Each row was made from one small tree. Brackets hold a mark, then the marks that hang from it, in alphabetical order. Every link used is in the known rows. Write each row's tree.
Known rows:
[zali fenu]: [  8.3  23.6 -16.9  26.7 -10.0  33.2  12.5  10.6  17.3 -36.9 -10.1   0.0
  50.4 -25.6 -12.0 -43.9]
[koluset [mafon fasoze]]: [  7.8   8.5 -53.5  19.8 -23.3  26.2  -0.2   3.9  14.2 -36.7 -21.4  45.3
  59.2  -1.1 -22.5 -42.7]
[gidole [fasoze [fadolug [zali fenu]]] [nesudo koluset]]: [ 18.8  56.5 -46.7  17.8 -62.3  18.2  23.2  12.7   5.1 -23.0   0.4  45.9
  40.6 -14.4  -9.8 -44.8]
[fasoze [fadolug zali] gidole]: [  3.2  68.4 -35.0  16.0 -39.3  39.4  -1.1   4.9  35.5 -28.6   5.6  39.3
  77.8   2.3  13.4 -88.9]
[bamonar [nesudo [koluset [mafon [fasoze [fadolug [zali fenu]] gidole]]]]]: [ 21.5  16.1 -64.3  20.0 -33.2  31.5  14.2  -4.5  45.4 -20.1  10.0  61.6
  60.1 -13.4   7.0 -70.3]
[nesudo [koluset [mafon [fasoze [fadolug zali] gidole]]]]: [ 19.1  29.5 -70.6  18.9 -47.9  31.5  -1.6   1.9  49.7 -30.0   2.6  62.2
  66.0   2.4  -1.1 -65.1]
[mafon [fasoze gidole]]: [ 12.9   6.7 -38.2  18.2 -44.2  36.1   1.7   5.6  26.3 -31.3 -19.8  32.3
  68.2   3.1   8.6 -61.1]
[fasoze [fadolug [zali fenu]]]: [ 11.7  76.8 -38.1  23.7 -17.6  37.8   2.1  10.6  25.1 -30.5  10.2  12.1
  56.8 -13.5  -2.2 -71.5]
[laver fenu]: [  4.7  31.1 -17.3  20.5  -3.4  47.2   4.2   8.0  29.7 -39.4  -2.7  37.3
  64.5  20.6  -9.2 -21.9]
[bamonar [nesudo [koluset mafon]]]: [  3.3 -16.4 -35.6  17.1  -0.3  15.4  18.9  -7.3  33.2 -29.0 -18.0  74.7
  48.8  -3.2 -19.3 -27.1]
[nesudo [koluset [mafon [fasoze [fadolug [zali fenu]] gidole]]]]: [ 24.4  31.5 -70.2  24.3 -46.2  34.8   4.0   4.5  49.8 -30.3   9.8  40.4
  61.2 -14.7   0.4 -69.3]
[maso [bamonar [nesudo [koluset [mafon [fasoze fadolug gidole]]]]]]: [  9.2 -21.6 -29.9  16.8 -26.0  32.0   5.6  15.0  48.1 -31.8 -19.7  63.0
  64.8 -16.2   0.9 -44.7]
[nesudo [koluset [mafon fasoze]]]: [ 15.0  -7.0 -58.1  22.0 -25.9  21.1   1.9   0.8  36.3 -37.3 -17.1  55.5
  50.5  -0.6 -20.0 -29.4]
[fasoze [fadolug [zali fenu]] [gidole [nesudo [koluset mafon]]]]: [ 17.0  67.8 -49.4  20.4 -57.8  30.4  27.6   7.1  32.1 -29.1  12.4  42.9
  64.0 -16.5  -0.2 -78.4]
[maso [bamonar nesudo]]: [ -5.0 -15.7  -2.7  16.7   4.4  26.4  15.8  20.4  18.3 -35.5 -23.8  38.3
  55.0 -18.9 -13.9 -18.8]
[maso bamonar]: [ -3.1   1.1  -3.7  20.1  -7.7  30.9   6.6  28.8  20.2 -45.1 -23.4  17.1
  57.8 -19.6 -18.0 -18.3]
[gidole [fasoze [fadolug zali]] [nesudo [koluset mafon]]]: [ 10.5  50.0 -59.2  12.7 -61.0  10.1  17.5   6.8   3.7 -26.4  -6.9  78.5
  47.6  -2.9 -23.3 -41.8]

Write each row's tree:
[ 16.0  51.2 -57.4  17.5 -60.9  14.7  23.6  11.3   3.7 -25.1   0.2  57.6
  43.7 -20.0 -22.1 -45.0]	[gidole [fasoze [fadolug [zali fenu]]] [nesudo [koluset mafon]]]
[  4.9  43.4 -28.5  16.7 -50.2  23.2  16.0   0.6  31.2 -31.7 -20.1  65.1
  64.9  -0.8  -0.6 -70.0]	[fasoze fadolug [gidole [nesudo [koluset mafon]]]]
[ 19.3  53.7 -72.8  16.9 -49.2  16.7  19.2   5.7  17.2 -29.5  -5.6  64.0
  46.7   8.8 -17.7 -45.2]	[gidole [nesudo [koluset [mafon [fasoze [fadolug zali]]]]]]
[  8.4  29.0 -48.9  18.5 -41.6  37.1  -9.8   2.2  30.8 -32.3 -21.1  51.2
  75.2   0.6  -1.2 -80.8]	[koluset [mafon [fasoze fadolug gidole]]]
[ 19.5  61.8 -67.4  20.7 -59.6  34.6  17.3   9.9  13.3 -28.7   1.0  38.1
  67.2 -10.6  -5.0 -82.3]	[koluset [mafon [fasoze [fadolug [zali fenu]] [gidole nesudo]]]]
[ 12.7  59.9 -67.7  14.9 -59.8  30.8  11.9   6.2  12.6 -29.2  -5.5  58.3
  70.6   6.7  -6.2 -79.4]	[koluset [mafon [fasoze [fadolug zali] [gidole nesudo]]]]
[ 13.1  52.9 -48.3  12.2 -62.3  12.4  17.6   8.4   3.1 -22.9  -6.4  66.0
  43.5   1.8 -11.3 -40.8]	[gidole [fasoze [fadolug zali]] [nesudo koluset]]
[ 23.1  55.8 -63.7  16.2 -68.7  30.0  12.8   5.6  28.3 -24.4  -1.1  53.7
  60.5  14.5  15.8 -73.1]	[mafon [fasoze [fadolug zali] [gidole [nesudo koluset]]]]
[ 16.5  34.5 -54.8  18.1 -43.9  16.5  13.4   2.5  19.4 -31.6 -25.8  62.5
  45.9   7.8 -16.7 -42.6]	[gidole [nesudo [koluset [mafon [fasoze fadolug]]]]]
[  2.9  60.0 -12.9  13.8 -48.5  29.8  14.4   3.7  14.7 -29.3 -23.6  44.3
  69.2   3.6   9.2 -81.2]	[fasoze fadolug [gidole nesudo]]
[ 30.7  58.2 -63.0  19.6 -68.7  35.2  19.3   9.4  29.7 -23.9   6.2  32.5
  56.3  -3.8  15.8 -77.4]	[mafon [fasoze [fadolug [zali fenu]] [gidole [nesudo koluset]]]]
[  0.2 -32.2 -17.9  18.5   2.9  19.6  17.7  17.0  34.9 -37.4 -20.4  58.8
  51.5 -22.4 -23.3  -8.9]	[maso [bamonar [nesudo [koluset mafon]]]]
[ 16.0  11.6 -52.8  20.4 -41.2  30.3  -7.6  -0.9  50.0 -32.6 -17.6  61.3
  64.1  -0.1   0.1 -62.6]	[nesudo [koluset [mafon [fasoze fadolug gidole]]]]
[ 23.3  56.6 -56.4  22.3 -51.7  47.1  -1.7  10.6  33.1 -24.5   8.6  17.2
  69.6  -6.6  19.5 -91.8]	[mafon [fasoze [fadolug [zali fenu]] gidole]]
[ 15.7  12.7 -56.7  16.9 -42.1  11.7  26.2   3.6  11.9 -34.2 -24.6  59.6
  42.9   4.2 -24.9 -25.0]	[gidole [nesudo [koluset [mafon fasoze]]]]
[ 12.5  70.9 -40.1  15.9 -59.7  22.6  22.4  15.3 -14.2 -22.9  -4.4  34.8
  46.8 -13.9 -11.3 -56.8]	[gidole [fasoze [fadolug [zali fenu]]] nesudo]
[ 20.9  36.5 -43.6  16.8 -62.5  30.1   8.3   3.3  29.9 -25.9 -23.0  51.2
  59.0  11.6  14.6 -69.9]	[mafon [fasoze fadolug [gidole [nesudo koluset]]]]
[ 10.0 -17.2 -33.9  19.5  -9.8  26.7   1.9  16.8  40.0 -32.4 -23.0  62.1
  52.1 -13.3 -10.7 -30.2]	[maso [bamonar [nesudo [koluset [mafon [fasoze fadolug]]]]]]
[  8.9  15.0 -50.3  16.0 -52.1  25.6  20.0   5.2   6.4 -33.9 -23.0  53.3
  66.6   0.9 -13.3 -56.4]	[koluset [mafon [fasoze [gidole nesudo]]]]
